What can hang from each mark:
kikobub: vebis
siniv: pofoz
disesov: dipos
dipos: disesov pofik vebis
vebis: dipos disesov kikobub pofik
pofik: dipos pofoz
pofoz: pofik siniv

Known rows, with every way that one mark hangs from another:
{pofoz siniv}: |  21 |  -2 |  -4 |   1 |   9 |  -4 |  -1 |  -5 |   6 |  -1 |   2 |   4 |  11 |   2 |  -1 |   2 |   6 | -17 |   7 |   3 | -13 | -25 |   4 |  12 |   3 |
{dipos disesov {pofik pofoz}}: |   6 |  41 | -14 | -13 |  17 |  18 |  14 | -11 |  -5 |   8 |  22 | -21 | -12 |   2 |   7 | -19 |  -9 |  10 |  23 |  -7 | -23 |  -1 |   0 |   2 |  10 |
{kikobub {vebis {pofik dipos}}}: | -16 | -19 |  26 | -28 |   3 |  17 |  15 | -10 |   8 |  19 | -35 | -27 | -16 |  21 |  10 |   1 |  -4 | -27 |   4 |   1 |   1 |  -8 |   3 | -21 |  -7 |
{siniv {pofoz {pofik dipos}}}: |  11 |   0 |  30 | -39 |  32 | -25 |  10 |  -7 |  -8 |  -3 |   7 |   3 |  14 |  16 | -20 |   5 | -17 | -28 |   4 | -15 | -13 |  16 |  25 |  -4 |  -8 |
{kikobub {vebis {disesov dipos} pofik}}: | -31 | -15 |  12 | -26 | -22 |  32 |  15 | -13 |  -1 |  10 | -58 | -43 | -17 |  24 |   3 |   5 | -26 |  -4 | -16 |   2 |   1 | -46 |   0 | -24 |  -4 |
{kikobub {vebis disesov}}: | -27 |  -4 |  18 |  -9 |   0 |  13 |  14 |   4 | -14 |  14 | -18 |  -9 |  -3 |  15 |   9 |  15 | -23 |   9 | -12 |   9 |  -3 | -14 |   4 |  -9 |   7 |
{siniv {pofoz {pofik {dipos disesov vebis}}}}: | -10 |   5 |  19 | -45 |  37 | -28 |  33 | -15 | -11 |  32 |  22 |   9 |   4 |  36 | -17 |  16 | -34 | -16 |  27 |  -8 | -30 |  37 |   7 |  -4 |   1 |
{vebis {dipos disesov} {pofik {pofoz siniv}}}: |  33 |  16 |  -3 | -35 |   3 |  51 |  26 |  -3 |  14 |  25 |  -1 | -33 |  -3 |  27 |  14 | -15 | -14 | -26 |  27 |  14 | -45 | -80 |  21 |  13 |  -3 |
{dipos disesov pofik {vebis kikobub}}: | -38 |  28 | -14 |  -5 |  16 |   0 |  35 | -14 |  -5 |  48 |  14 | -13 | -18 |  16 | -12 |   3 | -19 |   3 |  16 |  18 | -27 |  28 |  -9 |   2 |  -2 |
{disesov {dipos pofik}}: | -13 |  10 | -20 |   1 |  -4 |   2 |   6 | -25 |  11 | -15 | -15 | -31 |  -6 | -10 | -17 | -17 |  13 |  -5 |   2 | -12 |  11 |  -5 |  -8 | -19 |  -4 |
{vebis {dipos disesov} kikobub {pofik pofoz}}: |  -2 |  16 |  12 | -33 |  -5 |  59 |  32 |   7 |   8 |  45 |  -8 | -39 | -14 |  34 |   6 | -10 | -24 | -18 |  11 |  20 | -39 | -56 |  32 |   8 | -18 |
{kikobub {vebis dipos pofik}}: | -17 |  -9 |   8 | -30 |  -5 |  39 |  30 |  -1 |   6 |  19 | -44 | -32 |  -2 |  22 |  11 | -14 | -14 | -22 |  -6 |  21 |   1 | -35 |  14 | -15 |  -6 |
{disesov {dipos vebis}}: | -27 |  -9 | -15 |   1 | -10 | -10 |  12 | -16 |   9 |   9 | -25 | -15 | -18 |  18 |  -5 |  -2 |  -1 |  -4 |   3 |  -7 |   2 |   1 | -19 | -15 |  -2 |
{dipos {pofik pofoz}}: |  10 |  35 | -12 |  -8 |  19 |   9 |   6 |  -8 |  -5 | -12 |   4 | -25 | -18 |  -2 |  10 | -27 |  -3 |   0 |   6 | -16 | -12 |  -3 |   2 |   2 |   2 |
{kikobub vebis}: | -23 |  -7 |   8 |  -5 |   5 |   3 |   5 |  -5 |  -6 |   6 | -22 |  -3 |   3 |   5 |  12 |  -2 |  -4 |  -1 |  -5 |   9 |   5 |   7 |   3 | -12 |  11 |
{pofoz pofik siniv}: |  27 |  -7 |  -2 | -32 |  30 | -15 |  -1 |  -8 |   6 |  -1 |   3 |   5 |  15 |   2 | -14 |  -4 | -14 | -29 |   3 |  -5 | -22 | -24 |  13 |  25 |   5 |
{siniv pofoz}: |   2 |  16 |   8 |  -5 |   8 | -15 |   8 |  -3 | -18 | -13 |   1 |   5 |  12 |   6 |  -5 |   2 | -11 |   6 |  -3 |  -3 |  -3 |  13 |  17 |  -5 |  -1 |
{pofik {dipos disesov {vebis kikobub}}}: | -35 |  -8 |  19 |  -6 |   6 |  -1 |  28 |  -4 |   8 |  63 |  18 |  -3 | -15 |  34 | -10 |  26 |  -8 | -15 |  24 |  13 | -29 |  23 |  -2 |  -6 | -11 |
{vebis disesov {pofik pofoz}}: |  13 |  16 |  12 | -33 |  -3 |  36 |   9 |   8 | -12 |  10 | -20 | -33 | -31 |  25 |  18 |   0 | -35 |   2 |  -8 | -12 | -29 | -52 |   9 |   7 |  -7 |
{vebis dipos kikobub}: | -13 |  -2 |  12 |  -2 |  -5 |  21 |  20 |  11 |   7 |  26 |  -4 | -15 |   8 |  16 | -13 |   3 |  -1 | -22 |  -8 |  25 | -11 | -25 |  27 |   2 | -20 |
{vebis {dipos disesov} kikobub}: | -17 |   2 |  11 |  -3 |  -7 |  34 |  28 |   8 |   9 |  46 |  13 | -12 |  13 |  17 | -14 |  11 |  -7 | -11 |  10 |  33 | -22 | -23 |  26 |   3 | -12 |
{dipos disesov {pofik pofoz} vebis}: | -12 |  42 | -22 | -14 |  23 |   5 |  28 | -14 |  -7 |  25 |  17 | -20 | -29 |  17 |  12 | -18 | -19 |  13 |  29 |  -6 | -33 |  17 | -16 |   0 |  12 |
{pofoz {pofik dipos} siniv}: |  30 | -19 |  17 | -35 |  33 | -16 |   1 | -10 |  17 |   8 |  10 |   1 |  11 |  10 | -18 |   6 |  -3 | -48 |  15 | -12 | -24 | -21 |  13 |  12 |  -4 |
{pofoz pofik}: |   7 |  -4 |   3 | -32 |  21 | -10 |   1 |  -2 |  -1 |   0 |  -2 |   3 |   6 |   2 | -11 |  -5 | -19 | -11 |  -5 |  -8 | -11 |   1 |   7 |  11 |   1 |

Rows:
|  15 |  19 | -15 | -33 |  14 |  18 |  23 | -12 |   5 |  35 |  -6 | -21 | -28 |  36 |  23 |  -6 | -28 | -12 |  28 |   0 | -50 | -37 |  -6 |  18 |   6 |	{dipos disesov {vebis {pofik {pofoz siniv}}}}
|   4 |  12 |  13 | -30 |  -5 |  48 |  21 |  12 |   6 |  23 | -26 | -45 | -19 |  33 |   8 | -17 | -17 | -28 |  -7 |  11 | -30 | -57 |  35 |   8 | -25 |	{vebis dipos kikobub {pofik pofoz}}
| -37 |  24 |  -1 |  -8 |  15 |   1 |  32 |  -3 | -16 |  37 |  -3 | -23 | -29 |  23 | -11 |  17 | -33 |   5 |  -8 |   9 | -27 |   6 |  -5 |   3 |  -9 |	{dipos pofik {vebis disesov kikobub}}
|  25 | -13 |  15 | -37 |  32 |  -3 |  10 | -11 |  17 |  27 |  28 |   5 |  18 |  11 | -18 |  13 |  -8 | -37 |  33 |  -4 | -36 | -18 |   9 |  14 |   4 |	{pofoz {pofik {dipos disesov}} siniv}
|  38 |  10 |  -2 | -33 |   6 |  40 |  18 |   0 |  14 |   6 | -21 | -37 |  -9 |  27 |  14 | -21 |  -9 | -36 |  10 |   5 | -34 | -80 |  24 |  13 |  -9 |	{vebis dipos {pofik {pofoz siniv}}}
|  -7 |   1 |  22 | -42 |  39 | -38 |  27 | -12 | -13 |  12 |   3 |   5 |  -1 |  34 | -16 |  10 | -28 | -27 |   9 | -16 | -23 |  35 |   8 |  -5 |  -6 |	{siniv {pofoz {pofik {dipos vebis}}}}
|   1 |   4 |  42 | -33 |  -1 |  37 |  14 |  10 |  -2 |  36 | -14 | -44 | -36 |  40 |   5 |  17 | -27 | -24 |  -6 |  -8 | -38 | -50 |  24 |   2 | -28 |	{vebis disesov kikobub {pofik dipos pofoz}}
|  33 |  -1 |  17 |  -9 |  19 |   1 |  -3 |  -5 |  15 |   2 |  11 | -11 |  -6 |  16 |   8 |  -2 |  13 | -36 |  22 | -16 | -28 | -36 |  13 |   5 |  -4 |	{pofik dipos {pofoz siniv}}
| -18 |  12 |  -9 |  -3 |  -6 |  14 |  12 | -17 |   2 |  -7 | -12 | -36 | -12 |   1 | -21 |   1 |  -8 |   6 |  -6 | -10 |   2 | -25 |  -9 | -17 |  -5 |	{vebis {disesov {dipos pofik}}}
| -19 |  27 |   4 |  -7 |  -2 |  24 |  12 |  -8 |  -3 |   9 | -14 | -51 | -25 |  15 | -11 |  -5 | -16 |  -1 | -14 | -12 | -22 | -42 |  17 |  -7 | -16 |	{vebis {disesov {dipos {pofik pofoz}}} kikobub}
| -15 |   5 |   0 | -28 |  -1 |  15 |  26 |   0 | -12 |  31 | -24 | -23 | -36 |  35 |   4 |  17 | -43 |   5 |  -4 |   2 | -23 | -22 | -17 |   1 |  -7 |	{dipos {vebis disesov pofik}}
|   4 | -12 |  21 | -35 |  23 |   0 |  11 |  -7 |  10 |  27 |  25 |   2 |   7 |  12 | -18 |  12 | -11 | -21 |  26 |  -6 | -22 |   7 |   5 |   2 |   0 |	{pofoz {pofik {dipos disesov}}}
| -12 |  -9 |  27 | -25 |  -4 |  30 |  19 |  -5 |  12 |  51 |   3 | -23 | -13 |  23 | -11 |  18 |  -9 | -25 |  17 |  14 | -25 | -15 |  14 |  -5 | -21 |	{vebis kikobub {pofik {dipos disesov}}}
| -25 |  13 |  -4 | -12 |  11 |  21 |  32 |  -9 |   2 |   5 | -20 | -30 |   7 |   4 |   0 | -22 |  -1 | -14 |   0 |  18 |   4 |  -5 |   7 | -18 |   3 |	{kikobub {vebis {dipos pofik}}}
|  29 |  34 | -17 |  -8 |  27 |   2 |   3 | -11 |   1 | -14 |   8 | -20 |  -8 |  -3 |   8 | -25 |   2 | -17 |  13 | -12 | -25 | -27 |   6 |  13 |   6 |	{dipos {pofik {pofoz siniv}}}
|  18 |  22 | -23 |  -5 |  12 |   4 |   1 | -28 |  15 | -22 | -12 | -39 |  -9 |   1 |  -2 | -30 |  13 | -22 |  12 | -19 | -17 | -43 |   3 |  -3 |   0 |	{disesov {dipos {pofik {pofoz siniv}}}}
|  27 |  36 | -15 | -15 |  22 |  34 |  30 | -10 |  10 |  13 |  25 | -29 |   7 |  10 |   3 | -23 |  -1 | -17 |  32 |  10 | -40 | -49 |  16 |   9 |   5 |	{vebis {dipos disesov {pofik {pofoz siniv}}}}
|   2 |   2 |  -1 | -28 | -11 |  49 |  31 |   0 |  10 |  30 |  -4 | -26 |   1 |  19 |  -1 |  -3 | -15 | -10 |  17 |  22 | -18 | -40 |   9 |  -3 |  -8 |	{vebis {dipos disesov} pofik}
| -29 |  -9 |  16 |   2 | -19 |  16 |   6 |  -1 |   2 |  19 | -19 | -26 |  -8 |  17 | -21 |  23 | -14 |  -2 | -17 |   3 |  -9 | -39 |  14 |  -7 | -19 |	{vebis {disesov dipos} kikobub}
|   6 |  37 | -12 | -15 |  11 |  38 |  30 |  -5 |   3 |  16 |  20 | -33 |  -4 |  10 |   3 | -24 |  -6 |  -3 |  25 |   5 | -26 | -22 |  12 |  -3 |   2 |	{vebis {dipos disesov {pofik pofoz}}}
| -20 |  23 |  -4 |  -8 |   5 |  33 |  36 |  -4 |   7 |  39 |  17 | -26 |   8 |   8 | -20 |  -5 |  -6 | -11 |  13 |  30 | -22 | -13 |  18 |  -1 | -11 |	{vebis {dipos disesov pofik} kikobub}
| -21 |  -6 |  20 | -34 |  -7 |  49 |  35 |   6 |  -5 |  26 | -43 | -37 |  -8 |  32 |   8 |   6 | -34 | -11 | -12 |  22 |  -9 | -55 |  15 | -12 |  -6 |	{kikobub {vebis dipos disesov pofik}}
| -21 |  26 | -13 | -11 |  16 |  -3 |  30 |  -7 | -15 |  18 |   1 | -18 | -27 |  18 |  -6 |   9 | -29 |  12 |   1 |  -2 | -17 |   8 | -21 |  -4 |   3 |	{dipos pofik {vebis disesov}}
| -38 | -16 |  14 |  -4 | -16 |  15 |  11 | -10 |  -2 |   7 | -37 | -24 |  -4 |  16 |  -1 |  11 | -13 |   5 | -13 |   1 |   6 | -27 |   0 | -26 |   3 |	{kikobub {vebis {disesov dipos}}}
|   9 |   6 |  21 | -12 |   7 |  17 |   7 |   0 |   8 |  25 |  25 | -10 |  -9 |  17 |  10 |   3 |   3 |  -9 |  32 | -11 | -26 |  -8 |   6 |  -6 |   0 |	{pofik {dipos disesov} pofoz}
|  -1 |  16 |  -9 | -31 |   8 |  11 |  18 |  -4 |  -5 |  15 | -27 | -27 | -43 |  33 |  26 | -17 | -27 |  -6 |   4 | -11 | -28 | -14 |  -8 |   5 |  -4 |	{dipos {vebis {pofik pofoz}}}
| -16 |  19 |  -2 |  -6 |   7 |  22 |  29 |   1 |   5 |  19 |   0 | -30 |   1 |   7 | -21 | -11 |  -2 | -21 |  -6 |  22 | -11 | -16 |  21 |  -2 | -19 |	{vebis {dipos pofik} kikobub}
|  23 |   3 |   2 | -28 |  -9 |  33 |   4 | -11 |   7 |  -1 | -35 | -47 | -24 |  27 |   8 |  -2 | -20 | -18 |  -1 | -16 | -32 | -93 |  10 |   4 |  -8 |	{vebis {disesov dipos} {pofik {pofoz siniv}}}
| -35 |   4 |  15 |  -4 |   3 |  -1 |  24 |   9 | -14 |  45 |  -5 |  -6 | -24 |  35 |  -6 |  30 | -34 |   2 | -12 |  12 | -28 |  -3 |   1 |   9 | -11 |	{dipos {vebis disesov kikobub}}
|  -9 |  11 |   9 | -39 |  -2 |  59 |  34 |  -2 |   4 |  33 | -26 | -40 |  -9 |  34 |  26 | -21 | -22 | -11 |  14 |  16 | -25 | -46 |  20 | -10 |   4 |	{kikobub {vebis {dipos disesov} {pofik pofoz}}}
|  13 |  18 |   2 | -34 |  -5 |  56 |  28 |   3 |   7 |  27 |  -6 | -36 | -12 |  28 |  14 | -17 | -19 | -11 |  21 |   9 | -33 | -53 |  16 |   2 |  -7 |	{vebis {dipos disesov} {pofik pofoz}}
|   8 | -14 |  19 | -41 |  38 | -19 |  21 |  -5 |   3 |  33 |   5 |  -3 | -10 |  37 | -17 |  29 | -33 | -37 |  13 | -10 | -42 | -22 |  -1 |  15 |  -4 |	{pofoz {pofik {dipos {vebis disesov}}} siniv}
| -27 | -13 |  22 | -37 |  27 | -10 |  29 |  -6 |   5 |  64 |  17 |  -2 |  -9 |  37 | -21 |  21 | -27 | -28 |  20 |   6 | -38 |  22 |   7 |   8 | -10 |	{pofoz {pofik {dipos disesov {vebis kikobub}}}}
|   8 |  38 | -14 | -16 |  31 |  -1 |  24 |  -8 | -12 |  13 |   4 | -26 | -31 |  27 |   8 |  -3 | -27 |  -3 |  11 | -12 | -45 | -29 |  -7 |  14 |   7 |	{dipos {pofik {pofoz siniv}} {vebis disesov}}
|  28 |   3 |  17 | -11 |  15 |  14 |   5 |  -6 |  17 |  24 |  29 |  -7 |  -1 |  18 |   8 |   6 |   9 | -27 |  41 |  -9 | -38 | -33 |  11 |   8 |   4 |	{pofik {dipos disesov} {pofoz siniv}}
|  12 |   4 |  20 | -15 |  23 |  -1 |  18 |   1 |   2 |  31 |   8 | -15 | -27 |  44 |  11 |  22 | -18 | -25 |  19 | -15 | -45 | -36 |  -2 |   7 |  -2 |	{pofik {dipos {vebis disesov}} {pofoz siniv}}
| -26 | -13 |  34 | -39 |  27 | -11 |  26 |   5 |  -4 |  52 |   0 | -10 | -21 |  45 | -22 |  34 | -40 | -28 |  -4 |  -3 | -38 |   0 |   9 |   9 | -18 |	{pofoz {pofik {dipos {vebis disesov kikobub}}}}
|  25 |  40 | -19 | -12 |  25 |  15 |  13 | -15 |   2 |   7 |  25 | -17 |  -3 |  -2 |   6 | -17 |  -3 |  -6 |  30 |  -3 | -36 | -26 |   5 |  13 |  13 |	{dipos disesov {pofik {pofoz siniv}}}
|  30 |  32 | -15 | -12 |  25 |  22 |  20 |  -7 |  11 |  -6 |   6 | -34 |   1 |   9 |   2 | -30 |   4 | -29 |  15 |   0 | -28 | -51 |  18 |   9 |  -1 |	{vebis {dipos {pofik {pofoz siniv}}}}
| -35 |  23 | -14 |  -4 |  18 | -10 |  27 | -10 |  -7 |  27 |  -3 | -18 | -24 |  13 | -11 |  -5 | -13 |  -6 |  -2 |   9 | -16 |  25 |  -6 |   2 |  -8 |	{dipos pofik {vebis kikobub}}
| -45 |  12 | -19 |   0 |   2 |  -8 |  24 | -23 |   6 |  19 | -22 | -34 | -25 |  14 | -19 |  -8 |  -3 | -13 |  -3 |   2 |  -7 |  11 | -10 | -15 | -13 |	{disesov {dipos pofik {vebis kikobub}}}
